What can hang from each mark
N: M
P: B D M
J: F W
F: P
B: G
V: X
M: C N P
A: F
X: B
C: M

Known rows, with every way that one mark hangs from another
(V X): [-13  -8   0  -9   6   8  -5  -1  -6  -7   7  -3   5  11  -7  -7   4   4
   0  -4   8  -3   0]
(M N): [ -8   9  -4  -7   0   5 -10   1   4   7   2   5  -2  10   6   3   1  -6
   2  -8  17   5  -4]
(V (X (B G))): [-19  -9   2  -3   2  -2 -14   1  -2 -15   9  -9   5   5 -10 -13  -1   4
  -5   3  -3 -10   0]
(C (M (P B))): [  8   4   1  -5  -4  -9  12   3   0 -10  -4  -7  -3  -5 -10 -13   6  -3
  -1   4   8  -8   1]
(C (M N P)): [  2  15  -1  -7 -12   0   7   6   2  -7  -2  -3  -4   5  -8 -15   1 -11
   1  -6  30  -1  -1]
(N M): [ -9   4   0  -2  13   4   0  -2   0   2   1 -12   3 -16   6  -3  -4   2
   3  -6   2  -5  -3]
(A (F (P D))): [ 10 -18   2   4   4   7   4  -1  -3  10  -1  -6  -8 -19  -1  14   4   2
   0   2  30   2   8]
(J (F (P D))): [  2 -14   2   1  -4   6   3  -6  -6 -14   6   0   8  -6   7  10   5   4
   1  -4  20   5   7]
(C M): [  3   3   1  -7   2   1   4  -2   2  -9   1  -6   7 -14  -5  -9   1  -3
  -3   5  13 -11   1]
(N (M C)): [-9  6  0 -6 15  7 -8 -1  4  0  1 -6  6 -6  9  4 -9  1  1 -8 -2  0 -7]
(P B D (M C N)): [ -3   2  -3   6  -6   6 -11  -3   5  15  -1  19   8   4  11   7  -4  -2
  -1   4 -36  -1  -3]
(M C N P): [  0  18  -4 -12  -7   6  -9  13   5  -1  -2   7  -8  32   3   2  -4 -12
   3 -16  22  16  -8]
(C (M N (P B D))): [  2   8  -1  -2 -15  -3   9   1   0   3  -6   3  -6   4  -9 -11   7  -6
   1   1   5  -3   3]
(A (F (P (B G) D))): [  8 -21   3   9   9  -4   5  -6  -2  10   0  -5  -8 -14  -6  17   4   6
  -1   9  17  -1   8]
(N (M (P (B G)))): [ -6   6   2   2   9 -10   9   1  -2  -3  -1 -14  -4  -2  -3  -7  -4   3
   3  -4  -2  -3  -3]
(M P): [ 4  4  0 -9 -1  0  6 10 -3 -6 -1 -8 -8  7 -3 -9  4 -4  1 -7 18  3 -1]
(V (X B)): [-15  -9   1  -6   0   5 -16   5  -2  -9   6  -7   3   0  -4 -11   4   2
  -4   2  -5  -8   0]
(N (M (P (B G) D))): [ -8   3   2   4   4  -6  12  -2  -5   2  -3 -12  -5  -6  -4  -9  -1   6
   3  -2 -16  -4   1]
(N (M C (P B D))): [ -4   5   1  -2   4   2   3   3   0   5  -6  -4  -4   0   3  -1  -2   4
   3  -5 -19   2  -2]
(F (P B D)): [  4  -9   2   7   4  -9   3  -8  -6   5   1  -1  -4 -21   5   5   5   5
   1   3  -8   2   9]
(N (M C (P B))): [-2  8  0 -3  9 -2  0  6  2 -1 -4 -7 -4  4  4  1 -5  1  3 -8 -8  3 -6]
(J F W): [  1  -3   3  -5  -4  16  -5  -4   0 -23   3  -2  11   3  -5   9   5   7
  -2   4  27  12  -4]
(J (F (P (B G))) W): [  5  -5   5   6  -1  -3  -1 -11  -2 -31   5  -4   8  -3  -7  13  -1  11
  -1   7  29  15   1]
(A (F P)): [ 11 -14   2   2   9   3   0   2   0   5   1  -9  -7 -15   1  15   1  -1
   1   0  42   3   4]
(B G): [ -8  -1   2  -5  12  -7  -1  -6   0 -10   8  -6   5   5  -6  -2  -3   3
  -3   2   8  -5  -2]
(P (B G)): [ -5  -6   0  -1  15 -15  -2  -8   3  -3   3  -1   0   2  -4   6   4   8
  -2   9 -14  -7  -2]

Rows
[  5   1   0  -7  -3   0   1   6   0   3  -5   6  -8  16  -1   3   7   2
  -1   0 -21   5   0] | (M C (P B D))
[ -8 -11   2   3   7  -9   4 -13  -2   5   1   3   1  -2  -6   3   8  11
  -3  12 -35  -8   4] | (P (B G) D)
[ -2  12   0  -7   7   5   0   7   1  -4  -2 -10  -1   3   4  -3  -8  -2
   3 -13   6   4  -7] | (N (M C P))
[ -3   6  -4  -1 -13  -1   4   4  -2  14  -6   7 -14  16  -1  -3  11  -3
   4  -5  -6   8   1] | (M N (P B D))
[ 15 -16   1  10   9  -2   0   1   2   6   0  -5  -3 -20   3  15  -2  -1
   0   6  27  -2   3] | (A (F (P B M)))
[  0  -3   1  -1  -2 -10  12   0  -6   0  -2  -2  -8   9 -10  -7   8   5
  -1   3 -15  -2   4] | (M (P (B G) D))
[  4   2   3  -1  -7  -9  16  -3  -3  -9  -3  -5  -1  -3 -16 -16   5   1
  -3   8  -4 -10   5] | (C (M (P (B G) D)))
[  5  -9   5   7  -7   7   0 -11  -5 -19   1   1   7  -9  -3  13   5  11
   0   7  16  15   5] | (J (F (P B D)) W)
[ -6   6  -2   2 -11  -8   6   1  -2   7  -3   6 -12  22  -8  -5   5  -1
   2  -3  -5   6   1] | (M N (P (B G) D))
[ -2   4  -4   6   1  -3  -8  -1   6   7   1   9   6  -1   9   2  -2  -4
   1   2 -10  -4  -5] | (P B (M N))
[  4  -1  -2   2   9  -2 -11   1   8  -1   2   8  11  -2  11   6  -6  -1
  -3   6 -23  -6  -6] | (P B (M C))
[ -1  11  -4  -5 -11   3  -6   6   4  11  -6  14 -11  29   2   6   4  -5
   3  -7 -11  14  -3] | (M C N (P B D))
[ -5   3  -3   5 -10  13  -4  -1  -2  12   2   9  11  -7   9  -8  -5  -6
   0  -2 -10  -4   0] | (P D (M N))
[  8  -7   1  13   1  -7   3  -6  -6   2   2   0   6 -28   8   0  -4   2
   0   4 -12  -2   8] | (F (P B D M))
[ -5   8  -3   5   5  -7 -14  -4  10  -2   5  12  10  14   5   6 -14  -3
  -1   3 -15  -2  -9] | (P (B G) (M C N))
[ 16 -14   1   7   9   0  -4   3   4   6   0  -2  -2 -13   4  19  -5  -1
   0   4  24   1   1] | (A (F (P B (M C))))
[-5  9  1 -2 11 -7  1  2  3 -6 -2 -9 -3  7 -1 -1 -8  3  2 -7 -6  2 -7] | (N (M C (P (B G))))
[ -4   7  -3   1  -8  16 -11   1   3   9   2  14  13   3  11   0 -10  -6
  -1  -3 -14   1  -2] | (P D (M C N))
[ 12 -21   2   7   6   0   4  -3  -1  14  -3  -3 -10 -18  -1  18   7   4
   0   7  16   1   8] | (A (F (P B D)))
[  1  11  -1  -4 -18   4  10   3  -1  -2  -4   0  -3   3  -8 -17   3  -9
   1  -3  18  -1   3] | (C (M N (P D)))
[  1  15  -5  -8  -5  -2 -10  10   7   3  -4  11 -12  33   3   8   0  -8
   4 -10   8  15  -8] | (M C N (P B))
[  4  -4   0  -2  -4  -4  10   4  -5   5  -5  -1 -10   4  -4  -5  13   3
   0   2 -14   0   4] | (M (P B D))
[ 10   4   1   3   6  -1  -7   2   0 -10   6  -3  10 -16  13   1 -16  -6
   0  -6  19   3   0] | (F (P (M C)))
[  6   4   2  -6 -10   2  14   3  -4  -8  -3  -7   1  -7 -11 -19   5  -4
  -2   2   9  -8   5] | (C (M (P D)))
[ -9  -1  -1  12  -4  -5  -2 -10   1  10   3  11   9   0   0  -3  -5   2
  -1   8 -31  -8   0] | (P (B G) D (M N))
[  0   7  -5   3   3   0 -16   1  10   6   1  14   8   9  13   9  -8  -5
   0   0 -15   0  -9] | (P B (M C N))
[  2   1   1  -5   0  -6   2   3   0  -3  -2   4  -5  20  -6   1   1   4
  -2   2 -21   4  -1] | (M C (P (B G) D))
[ -5  -2  -4  10  -7   2  -3  -5   1  16  -1  13   5  -6   8   0   1   0
   0   6 -31  -6   1] | (P B D (M N))
[  1  -1  -1  -1  -2  14  -6   0   1   3   3   8  16  -7   9  -3  -9  -2
  -4   3 -22  -5   0] | (P D (M C))
[ -3  11  -3  -4 -15   7   4   7  -4   9  -3   4 -12  16  -1  -8   6  -7
   3 -11  12   9   1] | (M N (P D))
[ 13 -14   2   6   2  10  -2   3   0   7   0  -2   1 -18   4  13  -6  -2
  -1   2  23   2   5] | (A (F (P D (M C))))
[  2  -6  -1   5   1   3  -6  -4   3   8  -1  13  12  -7   9   4  -2   4
  -4  10 -43  -7   0] | (P B D (M C))
[ -6   5   1  -1   0   5  10   2  -6   4  -4 -13  -4 -10   0 -12  -1   1
   3  -9  -3  -1   0] | (N (M (P D)))
[  6   5   2  -4  -2 -13  13   1   0 -16  -1  -8  -1   0 -15 -14   2  -2
  -2   6   9  -9   1] | (C (M (P (B G))))
